What can hang from each mark
vonaz: zoka
zoka: redu siba vonaz
lavup: luzoz
luzoz: lavup
siba: dinif zoka
redu: dinif luzoz
dinif: siba vonaz

Each row was made from one small tree. The marks that hang from a mark follow it in brackets, in alphabetical order. Every link used is in the known rows. Write each row's tree.
In the rows, 128 means zero.
Known rows
vonaz[zoka[redu[luzoz] siba[dinif]]]: [144 130 144 108 154 164 141  82 173 165 175 118  72 152 122 141 213  94
 160 142]
lavup[luzoz]: [133 117 134 139 117 135 122 128 126 185 116 108 123 125 109 137 134 121
 124 119]
vonaz[zoka[redu[dinif luzoz] siba]]: [144 125 152 106 154 156 141  81 180 104 203 127  71 146 149 142 233  71
 163 118]
vonaz[zoka[siba[dinif]]]: [128 133 133 126 153 146 139  40 124 201 175 127  85 145 135 121 162 145
 160 137]
redu[dinif luzoz]: [147 125 158 125 138 124 125 106 161  69 122 125 127 137 139 156 185  68
 133 132]
redu[dinif[siba vonaz] luzoz[lavup]]: [162 139 144 164 134 138  95  80 177  79  86 124 124 177 150 164 199  68
 128 120]
zoka[siba[dinif] vonaz]: [145 136 132 137 157 142 123  45 135 228 144 121 111 144 127 129 161 134
 136 134]
zoka[redu[dinif luzoz] siba]: [151 135 154 116 140 155 127  93 186  82 173 130  96 150 138 153 244  64
 136 140]
siba[dinif[vonaz] zoka[redu]]: [133 136  78 125 159 124 156 138 169  97 139 137 116 154 139 147 195 104
 149 134]
redu[dinif]: [132 123 135 130 134 111 129 102 141  81 153 134 129 133 149 143 166 101
 133 127]
dinif[vonaz]: [136 123 122 138 133 114 133 134 146 112 119 132 133 138 134 128 118 121
 133 100]
dinif[siba[zoka[redu[luzoz]]] vonaz]: [149 152 101 131 148 161 150 121 172 103 110 141  93 165 139 159 198  79
 158 107]
vonaz[zoka[redu[dinif]]]: [128 109 118 106 147 119 153 129 163  77 209 133  94 131 159 140 192  92
 158 114]
siba[dinif zoka[redu vonaz]]: [134 133  83 118 172 135 149 121 157 162 149 127 110 139 139 143 196 106
 145 140]
zoka[redu siba]: [133 138 122 121 132 161 131 114 153 140 177 133  99 139 125 127 184 125
 131 136]
dinif[siba vonaz[zoka[redu[luzoz]]]]: [152 127 124 124 141 146 149 120 177 125 149 133  75 158 138 151 167  82
 171  81]
siba[dinif]: [132 128 125 133 136 119 130 101 135 140 123 123 129 140 122 142 144 123
 130 153]
redu[luzoz]: [142 128 153 123 130 139 121 131 147 116  99 119 126 133 119 141 146  95
 129 131]
redu[dinif[siba vonaz[zoka]]]: [140 126 119 142 148 113 150  54 142 114 173 147  89 157 172 144 151 107
 175  75]
siba[dinif zoka[vonaz]]: [133 138  97 131 172 129 142  86 126 186 121 124 119 137 141 137 164 124
 146 135]
dinif[siba]: [134 144 123 142 120 143 128  83 122 160 127 139 108 145 131 141 132 133
 138 120]

Write each row's tree
[143 133 119 121 149 159 129 111 155 185 176 126  98 134 131 124 181 120
 134 114]	zoka[redu siba vonaz]
[137 115 137 101 141 146 143 158 167 112 159 119  89 132 129 138 172  85
 153 113]	vonaz[zoka[redu[luzoz]]]
[133 154  91 148 148 142 147  80 125 140 112 151 106 158 151 138 145 131
 158  99]	dinif[siba[zoka] vonaz]
[132 131  88 123 160 119 158 136 174  38 167 146 116 148 168 148 215  81
 150 110]	siba[zoka[redu[dinif[vonaz]]]]
[143 134 112 110 168 157 142 151 165 134 124 121 105 132 135 143 199  79
 145 119]	siba[zoka[redu[luzoz] vonaz]]
[146 132 116 119 163 130 151 141 196  25 138 136 111 152 157 161 233  49
 150 114]	siba[zoka[redu[dinif[vonaz] luzoz]]]
[155 120 154 134 144 110 130 114 178  49 114 128 131 149 147 155 174  61
 137 104]	redu[dinif[vonaz] luzoz]
[156 141 136 143 123 155  97 111 192  70 125 122 108 168 141 172 244  56
 123 154]	zoka[redu[dinif[siba] luzoz[lavup]]]
[161 132 144 120 156 162 124  86 184 186 146 113  97 151 117 150 215  82
 136 142]	zoka[redu[luzoz] siba[dinif] vonaz]
[143 139 128 145 145 133 131  62 149 163 133 133 117 159 128 133 160 129
 140 126]	zoka[siba[dinif[vonaz]]]
[153 151 127 138 169 149 135  42 143 146 120 135  97 152 163 162 207  74
 160 111]	redu[dinif[siba[zoka[vonaz]]] luzoz]
[148 129 155 141 133 136  90 118 171  64  98 110 137 148 139 150 208  70
 114 154]	redu[dinif luzoz[lavup]]
[137 153  98 150 155 128 151  52 138  93 138 156 107 165 172 154 184 102
 162 102]	redu[dinif[siba[zoka] vonaz]]
[161 129 152 118 158 154 124  88 190 127 171 122  96 143 142 152 235  61
 139 117]	zoka[redu[dinif luzoz] siba vonaz]
[131 140  93 138 162 118 148  99 138 127 111 135 126 152 142 140 161 121
 149 130]	siba[dinif[vonaz] zoka]
[147 127 140 113 152 159 144 115 179 135 168 125  74 151 135 129 187  92
 164  91]	dinif[vonaz[zoka[redu[luzoz] siba]]]
[163 134 133 135 134 130 136 108 200  55 142 141 102 168 147 176 210  49
 147 102]	zoka[redu[dinif[siba vonaz] luzoz]]
[130 134  83 114 165 146 148 146 147 148 152 129 109 128 145 130 180 111
 144 116]	siba[zoka[redu vonaz]]
[145 111 131 110 147 132 149 164 183  95 150 122  94 142 135 137 160  78
 159  87]	dinif[vonaz[zoka[redu[luzoz]]]]
[151 125 161 128 161 137 140  50 163 114 166 129  86 154 158 135 190  83
 169  84]	redu[dinif[vonaz[zoka[siba]]] luzoz]
[148 135 109 114 172 148 143 127 176 147 118 116 108 144 129 157 217  72
 146 145]	siba[dinif zoka[redu[luzoz] vonaz]]
[154 126 146 138 148 125 144  57 160 102 145 138  88 162 162 158 168  73
 174  75]	redu[dinif[siba vonaz[zoka]] luzoz]
[134 114 117 130 154 105 150  98 144 146 146 126 109 147 141 131 125 123
 162 103]	siba[dinif[vonaz[zoka]]]
[147 136 105 122 163 135 151 139 189  85 110 126 113 159 130 160 216  70
 149 138]	siba[dinif[vonaz] zoka[redu[luzoz]]]
[155 145 151 155 127 150  90  75 161  97  95 120 118 166 143 164 208  74
 125 150]	redu[dinif[siba] luzoz[lavup]]
[165 131 138 128 146 143 130  94 186 117 152 130  97 152 146 172 214  51
 145 108]	zoka[redu[dinif[siba] luzoz] vonaz]
[147 136 122 152 134 112 136  67 151  93 142 150 115 161 159 156 158  99
 148  94]	redu[dinif[siba vonaz]]
